What can hang from each mark:
K764: K746 K822
K106: K70 K746
K822: K106 K687
K70: K106 K746
K687: K523 K822
K523: K687
K746: K106 K822

Each row was made from one small tree. The marks that hang from a mark follow it in brackets, in the order of their numbers. Every link used is in the known rows. Write each row's tree.
Known rows:
K687(K822): [ 33  43   9  -4  -6  20  10   6 -23  16  19 -14 -18   6  35  39  71   4
  21 -19 -23   9 -11  19 -34  70 -31  13  13  32 -43  -8  -7 -59  16   9
  31  36 -18  15 -22   4 -15  -5   5 -24  16 -13 -20  10  14   7  46   9
  13]
K106(K70 K746(K822)): [ 37  46 -27 -22 -20 -14   0 -18 -34  -3   9 -25   2 -13  40  27  27  63
  55  18 -49  44 -24  54 -34   9   2  11  -7  30   3 -29 -27 -64 -24  11
  38   4  12 -13  11  40   9   2   1   5  21 -41 -24  -9   3  45  14  36
  44]
K764(K746(K106 K822(K687))): [ -5  83 -12   2  12  23  -2  30  -4 -51  38 -20  -5  29   4  33  21   6
 -13  15 -11  68 -19  43  45  58  -8 -38 -35   1  41  -2  23  22 -33  36
  32  20  40  35   9 -10  18  -7  45  27  43 -29 -28 -29  -8  41  28  75
  39]
K764(K746(K106) K822): [ 46  80 -16   5 -25  10 -11 -16  10 -27  90  -8  15   6 -37  44  19  25
  -7  -3   1  25  -4  31  58  74  -5 -43 -15  24 -27 -36  26  24 -14  36
  10  42   4 -22 -24   5 -15  -7  19  11  27 -29  -4 -15  13  33  27  57
  21]
K746(K822(K106(K70) K687(K523))): [-62  12 -30 -29  -9  27   6  20  26   3  11  21 -37  62  47 -19 -21  31
 -14  48  -2  13 -60  45  23 -21 -46  -8   1   3  44  15 -12 -13 -19   5
  33  14  -7 -26   7  16  -2   5 -14   6   8 -15 -14  -2 -22 -21 -14 -24
  43]
K106(K70(K746(K822))): [ 36  61   2   9 -13  52 -19 -40 -35 -10  -2 -27 -19  -5  62  17  27  51
  29   8 -34  28 -32  41 -21   4  19   5   4  -4   8 -23 -12 -32   7  51
  37   3  35  12 -41  45 -23  35  25  16  16 -18 -29 -13  28  17  39  10
  36]
K523(K687(K822(K106(K70 K746)))): [ 37   6 -52 -50 -48   5 -48 -25  13  64  43  13  -4  20  30  21  45  42
  22   5  -8 -35   0 -18 -38  16 -27  18  15  30 -31 -21   2 -69   5  -4
  53  -4 -11  -9  10  65 -10 -52 -62 -34  29   4  -3   2 -24  13 -12  -8
  42]
K70(K106 K746(K822(K687))): [-20  38  55   1  15  73   6 -40 -13 -18 -13  11  10  14  56 -31  15   3
  19 -34 -18  16   6  42 -39  39 -17 -13  24 -19  54   0   4  18  12  53
  33  23  51   6   0 -11 -15  20  29  -3  44 -20 -57   2   7   6  28  50
  -4]
K822(K106(K746) K687(K523)): [-45   4 -32 -72   6 -16  13   9  27  14  11  15 -15  35 -14 -56 -12  -2
  -7  11  -7 -32   8  18 -18  27 -41   9   2  45  22  -3  16 -18  -5   0
  21  37 -16 -20  23 -14 -21 -48 -46 -17  17  -4 -13  -3 -22  -3 -18  -7
  14]
K687(K822(K106(K70))): [ 19  20 -24  -5 -35  12 -17  -8   0   9  34  -8 -20  41  59  24  31  34
  14   9 -21  -7 -16  -6  -7  42 -38   4  13  14 -30 -22 -11 -53   7   3
  44   9 -16   4 -39  33 -17 -11 -42 -32  18 -25 -15  -1 -25  -5   5 -31
  21]
K746(K106(K70) K822): [ 31  70 -13  14 -16  18   9  13 -25 -35  37 -20 -23 -17  59  54  19  65
  27  29  -1  90 -40  31  27   7  15 -19 -26  14 -24 -32 -40 -33 -14   5
  31  -2  14   6   5  42  19  22  61  15  20 -19 -15 -17  -9  24   2  35
  48]
K106(K70 K746): [ 41  24 -33 -33 -23 -41 -16 -33 -35   6  -2 -28   4 -29  18  29  33  66
  56   0 -50  30  -5  42 -30  24  -2  22 -16  41 -16 -59  -7 -71 -22  -7
  39   7  -2 -28   7  48  -5 -17   5 -17  24 -39  -6   7   5  15  -4  12
  31]
K523(K687(K822)): [ 44  24 -14 -23  -1  64 -16   1 -10  54  24   2 -29  -4  40  59  84  15
   8 -28  -8  -9 -20  -2 -38  36 -36   5  35  35 -38  12   9 -59  26  11
  51  26 -10   3 -10  37 -17 -26   2 -40  22  17  -8  -5  19   1  42  23
   9]
K764(K746 K822(K106 K687(K523))): [-38  13 -43 -44 -14   6 -19 -12  62  19  66  36  -5  72 -67 -33 -17  -1
 -56  14  11 -58  -3  40  53  59 -69 -33  17  18  41   4  49  41 -14  35
   5  53 -14 -48 -25 -15 -31 -32 -52  -3  34 -18 -15  -3   7   8  19  -7
   1]
K746(K822(K687)): [-20  52  -6  -7  40  29  16  10  -5 -18 -22 -10 -29   8  58  34  27   5
  18   4 -44  33 -21  49  -4  41 -41 -11  -9  -4  39  20  -1 -26  -1  22
  30  23  23   4  -5  -3  15   1  31   5  29 -18 -26 -27  30  12  31  35
  25]
K764(K746(K822(K106(K70) K687))): [-33  34 -44 -13  -7  -2 -28 -14  14 -26  14 -13  -6  74  32  17 -13  37
 -13  35 -32  14 -29  36  50  34 -47 -28 -25 -20  83  -3  21   2 -46  38
  47   3  44   9 -21  11  20   1 -28   4  56 -37 -33 -23  -5  29  -1   6
  30]
K106(K70): [ 32  31 -19   3 -14  -2  -5 -31 -34  -2  -3 -25 -17 -17  43  52  30  75
  32  -3 -39  38 -23  41  -2  20 -15   5  -7  24 -13 -46 -20 -52  -2   4
  44  19  -4 -26 -24  42  -1  12  11 -32  18 -26   4 -12  15   4   6 -11
  13]
K764(K746(K106)): [ 41  69 -26   0 -13  10  -9   2 -18 -39  53 -29   1  -5 -17  41  39  36
  -5   3 -15  55  -9  16  42  66   7 -24 -13  31 -18 -36  16   2 -14  22
  23  39  31  20 -21 -14 -13 -11  32  -6  39 -20  -2 -19  -1  27  20  58
  10]
K687(K523): [ 16  29 -10 -26  -6  28  28   6 -12  20  15 -11 -33 -12   7   7  25  30
  -6  -1  -9  15 -36  42  -8  14  -9  18  25  59 -28 -15  -5 -38  30  21
  10  54 -15 -26  -7 -10 -37   4  11 -25   4  -1   8   6   9 -12  19  11
 -11]
K70(K106): [ 14   6  18   4   3  32  18 -25 -19  -8   9 -12   7 -13  33  13  31  47
  36 -31 -25  28  -3  28 -26  52 -15   3  28  29 -19 -39 -23 -13  14  30
  29  41  15 -31 -11  -7 -21   6  12 -42  33 -29 -27  10  10  -2   3  41
 -34]
K822(K106(K70 K746) K687(K523)): [-44  -5 -44 -73 -19 -41  -4  -3  20  20  10  12 -12  35 -10 -53 -23  30
  11  22 -11 -15  -3  42  -9 -11 -26  13 -19  40  24 -32  14 -31 -21 -18
  25  26 -27 -41  34  18 -11 -32 -42 -16   7 -16   0   8 -40  -7 -45 -34
  29]
K687(K523 K822(K106(K70 K746))): [ 10   8 -42 -51 -57 -16 -13  12   4  47  55   4  -8  38  -2 -37  16  16
   5  21   8 -45 -19  13 -38   6 -14  22  24  59 -41 -35  -4 -55  -4 -20
  27  24 -39 -12  30  26 -36 -29 -58 -26  -2 -14 -14  30 -54  10  -2 -35
  30]
K822(K106): [  5  21 -20  -6   5  19   2 -14   9  -8   6  -2 -29  17  43  16  12  29
  -2   5 -34   6  -4 -16   9  46 -37  -5  12  25 -10 -14 -11 -15  14  25
  24  28   6   1 -54 -19 -16 -20 -30 -31  24  -6  -2 -11  23  -7   6   4
   0]

Which tree is each row?
[-31  10  12 -39   3  30  41  10  16  21  21  17  13  14   3 -60  -2   8
  20  -6   7  15 -11  70 -45  14 -17  14  21  42  30  -9  -3 -18  -3  12
  12  32  11 -37  85 -15  -7  -6   8  -1  22 -26 -48  25 -26  23  -1  57
   6]	K70(K106(K746(K822(K687(K523)))))
[-23  25 -25 -48  -8 -13  13  16  -2  24   3  -2 -10  20   6 -15   3  38
  27  22 -20  25 -35  83 -29 -16  -2  15 -10  36  33 -11  -3 -49 -19  -1
  27  21 -16 -32  67  42   3   6  -3  17  16 -24 -26  -8 -27  22  -5   7
  52]	K106(K70 K746(K822(K687(K523))))
[ 39  92  33  16  -2  66  15  -1 -24 -40  36 -13 -18 -10  50  -3  25  12
  -1   7  -5  47 -15   7  -8  20  40 -17  -2  12 -24 -16 -11   0  22  42
  17  15  36  42 -24  -3 -23  11  60  23  10  -7 -25 -25   9  19  37  54
  30]	K70(K746(K106 K822))
[-28  72  38 -16  15  67  19  30   1  -9  30   4 -36  18  17 -50   2 -13
 -27  12  23  29 -27  42  -4   2  36 -23  -2  12  15   6  11  18  21  28
   2  33  18  23  22  -4 -23  16  58  31   8   1 -22 -16 -23   8  21  21
  33]	K70(K746(K106 K822(K687(K523))))
[  2  24   1 -28 -56  38 -24 -15  -1  44  51   4 -18  49  22 -56  15  10
 -17   7  11 -52 -23   6 -25   7  -3  20  35  37 -30 -26  10 -18  37  27
  25  15 -17   1 -32  31 -63   7 -39 -25  -3   0 -15  27 -33 -11  19 -55
  20]	K687(K523 K822(K106(K70(K746))))
[ -1  13 -15 -24 -20  44  14  27  22  26  49  12 -34  46  23 -28  24  -8
 -22   1  12 -37 -25  -6  -9  37 -39   8  43  49 -40   5  -2 -29  27  14
  14  43 -37  -9 -22 -11 -39 -16 -37 -32  -2   7 -20  25 -20 -16  41 -21
   9]	K687(K523 K822(K106))
[  6   9 -27  -5 -32  -5 -21 -44  26  10  45  24 -11  22  19  21  -4  48
  12  13 -27 -11  -6  13  37  32 -40 -12   9  10 -10 -38 -12 -15  -7   9
  26  10 -19 -53 -65  39 -17 -12 -39 -18  16 -32   1  -6  16  -8 -13 -21
  33]	K764(K822(K106(K70)))
[-57  -4 -15 -33   7  20  12   3  53  22  42  46 -33  47 -22 -29 -14 -10
 -43   7  11 -48 -11  36  25  33 -68 -24  11  21  16  13  22  20  17  12
   5  42 -38 -58 -13 -11 -32 -35 -36  -9   9  -6  -5  -1  12 -20  -3 -19
   9]	K764(K822(K106 K687(K523)))
[-47  30 -35 -33   5  39   2  18  46  -1  33   7 -22  72  -6 -27 -15   4
 -55  37  -2 -17 -35  41  36  24 -46 -22  12  18  75  22  24  24 -18  47
  25  35  23   8  -4 -26 -12 -12 -46  16  35 -10 -23  -5 -14  16  20  14
  11]	K764(K746(K822(K106 K687(K523))))
[-38  22 -28 -13   9  23  -9  -8   9 -18 -14   5 -27  51  74  22  -6  36
  10  34 -37  26 -24  30  26  10 -45 -17 -20 -18  58  -1 -11 -15 -20   7
  36  -2  20   1 -16  17  26  -4 -13   2  29 -22 -28 -24  -7   8 -16 -11
  38]	K746(K822(K106(K70) K687))
[ 31   4 -33 -27 -29  43 -44 -10  12  55  32  15 -28  25  52  40  47  43
   5   5  -5 -24 -19 -22 -10  16 -42   2  20  10 -27  -7   2 -45  12  -2
  51  -3  -9  -9 -26  54 -10 -26 -42 -40  23   6  -6   0  -5  -4  -5 -25
  29]	K523(K687(K822(K106(K70))))
[ 14  18 -42 -32 -45 -34 -25 -46  21  24  50  16  11  21  -6  -6 -12  46
  27   9 -25 -30  23  15  -1  38 -26  -6  -5  24 -10 -52  -6 -24 -15   1
  19   2 -21 -47 -29  36 -20 -36 -54  -8  18 -36  -6   0   1  14 -19  -1
  40]	K764(K822(K106(K70 K746)))
[ 20   5 -18 -36 -10  71 -26   2  18  39  32  23 -33  28  52  33  63  16
 -12  -8  -4 -27  -8 -37 -23  38 -55   2  33  29 -20  22   2 -43  32  16
  48  17  -3  14 -38  14 -19 -41 -37 -44  26  20  -9   6  13  -4  25   7
   9]	K523(K687(K822(K106)))
[-21  51 -21 -33  17  39  10  22  17   1  26 -10 -13  40 -14   5   9  12
 -31  11 -10  11 -57  79  17  29 -30 -12   5  27  51  17  34  -8 -18  42
  23  47  27  -5  17 -11  -6  11   0  17  36 -26 -32  -4  10  30  47  40
   7]	K764(K746(K822(K687(K523))))
[-26  70   6  -2  29  34  23  37  -4 -40   9  -9 -30   2  48  37  19   3
  13  18 -10  82 -24  33  25  33  -5 -31 -30   0   7   4  -2  -5  -8   6
  17  19  21  35  10   3  19   6  56  19  28 -12 -25 -32  -7  16   7  47
  42]	K746(K106 K822(K687))
[-28  41 -10 -14  -6  23  16  55  -2 -12  36   1 -33   7  29   7 -11  33
   3  37  23  70 -61  68  36 -13  -4 -25 -28  17   9  -8   2 -16  -9 -13
  20  20  -2 -14  52  33  11  24  55  21   6 -10  -7 -21 -40   3 -20  -3
  50]	K746(K106(K70) K822(K687(K523)))
[ -8  42 -31 -27  -2 -22  -2  -7 -24  -3 -12 -10   4   6  38  20  13  44
  60  14 -43  41 -13  63 -25  19 -16   9 -37   6  35 -19  -5 -49 -34  -1
  44   4  19 -12  32  44  23  -6  10  11  33 -34 -29 -16  -2  33  -6  25
  60]	K106(K70 K746(K822(K687)))
[ 20  34 -54  -1 -31  14 -24 -21   1 -19  24 -21  -1  57  33  35  -4  59
 -13  41 -39  22 -39  21  41  31 -23 -16  -1   2  44 -15   0  -8 -41  52
  37   2  39   6 -52   9   1   3 -39  -1  37 -35 -19 -13  -2  29  22  14
  25]	K764(K746(K822(K106(K70))))
[-46   9 -11 -33  -8  20 -22 -33   6  17   5  18 -20  46  18 -61 -20  24
 -21  10  -3 -34  -2  26  -2   2 -19   1   2  12  33 -17  24   7  16  19
  19  25  -3 -21 -11  22 -42   0 -29 -14   5  -4  -3  -6 -28 -24 -21 -67
  16]	K822(K106(K70(K746)) K687(K523))
[-30  44  -8 -57   7  11  33  30   3  14   7   2 -15  16   1 -23  13  -4
   8  13 -10  15 -24  68 -33   7 -21   2   8  38  36   3   6 -31  -8  10
  11  31  -3 -16  60  -5  -1 -12  11  11  15  -9 -31  -3  -6  25  24  35
  43]	K106(K746(K822(K687(K523))))
[-52  10 -11  -9  12  14  -7 -26  45   0  24  29 -24  44  11  -1   2  -8
  -7  -6 -23 -34  21  12  34  62 -66 -40   1  -3  31   5  19  14   2  14
  15  22 -15 -32 -46  -3  -5 -39 -30 -12  31 -15  -4 -19  32  -7  -7  -2
   7]	K764(K822(K106 K687))
[-28  15 -53 -13 -29 -19 -53 -46  31  -3  47  12  10  65 -30  18 -10  29
 -17   9 -29 -27   6  31  62  59 -61 -43 -27  -8  58 -17  42  20 -37  26
  38  26   7 -35 -45  35  -1 -25 -43  -1  48 -43 -15 -17  13  17 -16 -16
  24]	K764(K746 K822(K106(K70) K687))
[  2  32 -25  -4 -13  32  -3 -12   6 -16  11  -4 -28  30  72  24   1  52
  13  39 -33  35 -38  14  12   9 -20  -3   9   8  14 -10 -28 -30 -11  24
  35  -7  17  -7 -42  23   3  11 -20  -9  19 -21 -15  -7   7   3   2  -5
  32]	K746(K822(K106(K70)))
[-27  26 -36 -20  -3   0 -32 -30  45  -3  39  11   4  61 -30   0  -7   1
 -34   0 -31 -44  24  19  59  88 -69 -43 -12  -1  50  -4  58  36 -19  37
  27  35   5 -20 -52  -3 -10 -40 -48  -8  56 -32 -17 -17  26  19  12  13
   4]	K764(K746 K822(K106 K687))
[ 11  54  10  -5   5  77  -4 -27   4 -17  10   5 -25  38  68 -28  11   9
 -18  11 -22 -10  -4 -14  -5  24  -7 -11  30  -4  14   6  -9   8  19  66
  16  10  40  27 -69 -20 -33  -1 -16  14  21  -5 -36  -8  25  12  49  20
  16]	K70(K746(K822(K106)))
[-30  17  43 -13  11  87  20 -13   6  13  12  17  -2  28  27 -70  -9  -2
 -11 -21  10  -3 -10  60 -40  12  -3  -1  40  15  43  -2   4  21  27  57
  23  42  27 -18  34 -16 -37  32  20  -4  18 -10 -55  13 -14  -1  22  28
 -12]	K70(K106 K746(K822(K687(K523))))
[ 17  27 -19 -34 -26  -5  -4   3  11  16  37   4  -3  36  19  -7  38 -12
  24 -10 -17 -35  14 -22 -52  58 -37  19  14  44 -35 -27  -1 -47  12  12
  28  15  -4  18 -14 -10 -18 -47 -46 -27  23 -14 -28  14 -25  17  32  18
  24]	K687(K822(K106(K746)))
[ 27   8 -32 -59 -28  31 -32  -2  30  56  38  18 -22  20  19   4  58   6
  13  -8  -5 -43  12 -36 -47  42 -37  14  26  46 -26   2  13 -54  19   2
  32  13  -2  17  -1  19 -21 -72 -64 -44  27  19 -10  -1  -4  11  13  27
  22]	K523(K687(K822(K106(K746))))
[-14  54 -16 -26 -16   6   1  23  35  -4  96   4  -3  31 -80  -5  -2   0
 -46   5  36  -1 -14  58  60  52 -19 -49 -18  37   3 -17  52  41 -15  14
   0  55  -9 -39  22   6 -27 -19  26  16  28 -20  -8  -9 -14  21   9  24
  20]	K764(K746(K106) K822(K687(K523)))
[-12  23 -21 -32  -6   9  -5  -3  25  25  54  13   6  37 -73   1  10   6
 -30  -5   4 -30 -24  79  33  58 -46 -28   1  37  34  -4  52  13 -11  37
  10  59 -16 -55   0   2 -24 -12  -6   6  22 -19 -15  -2  20  21  38  14
   2]	K764(K746 K822(K687(K523)))
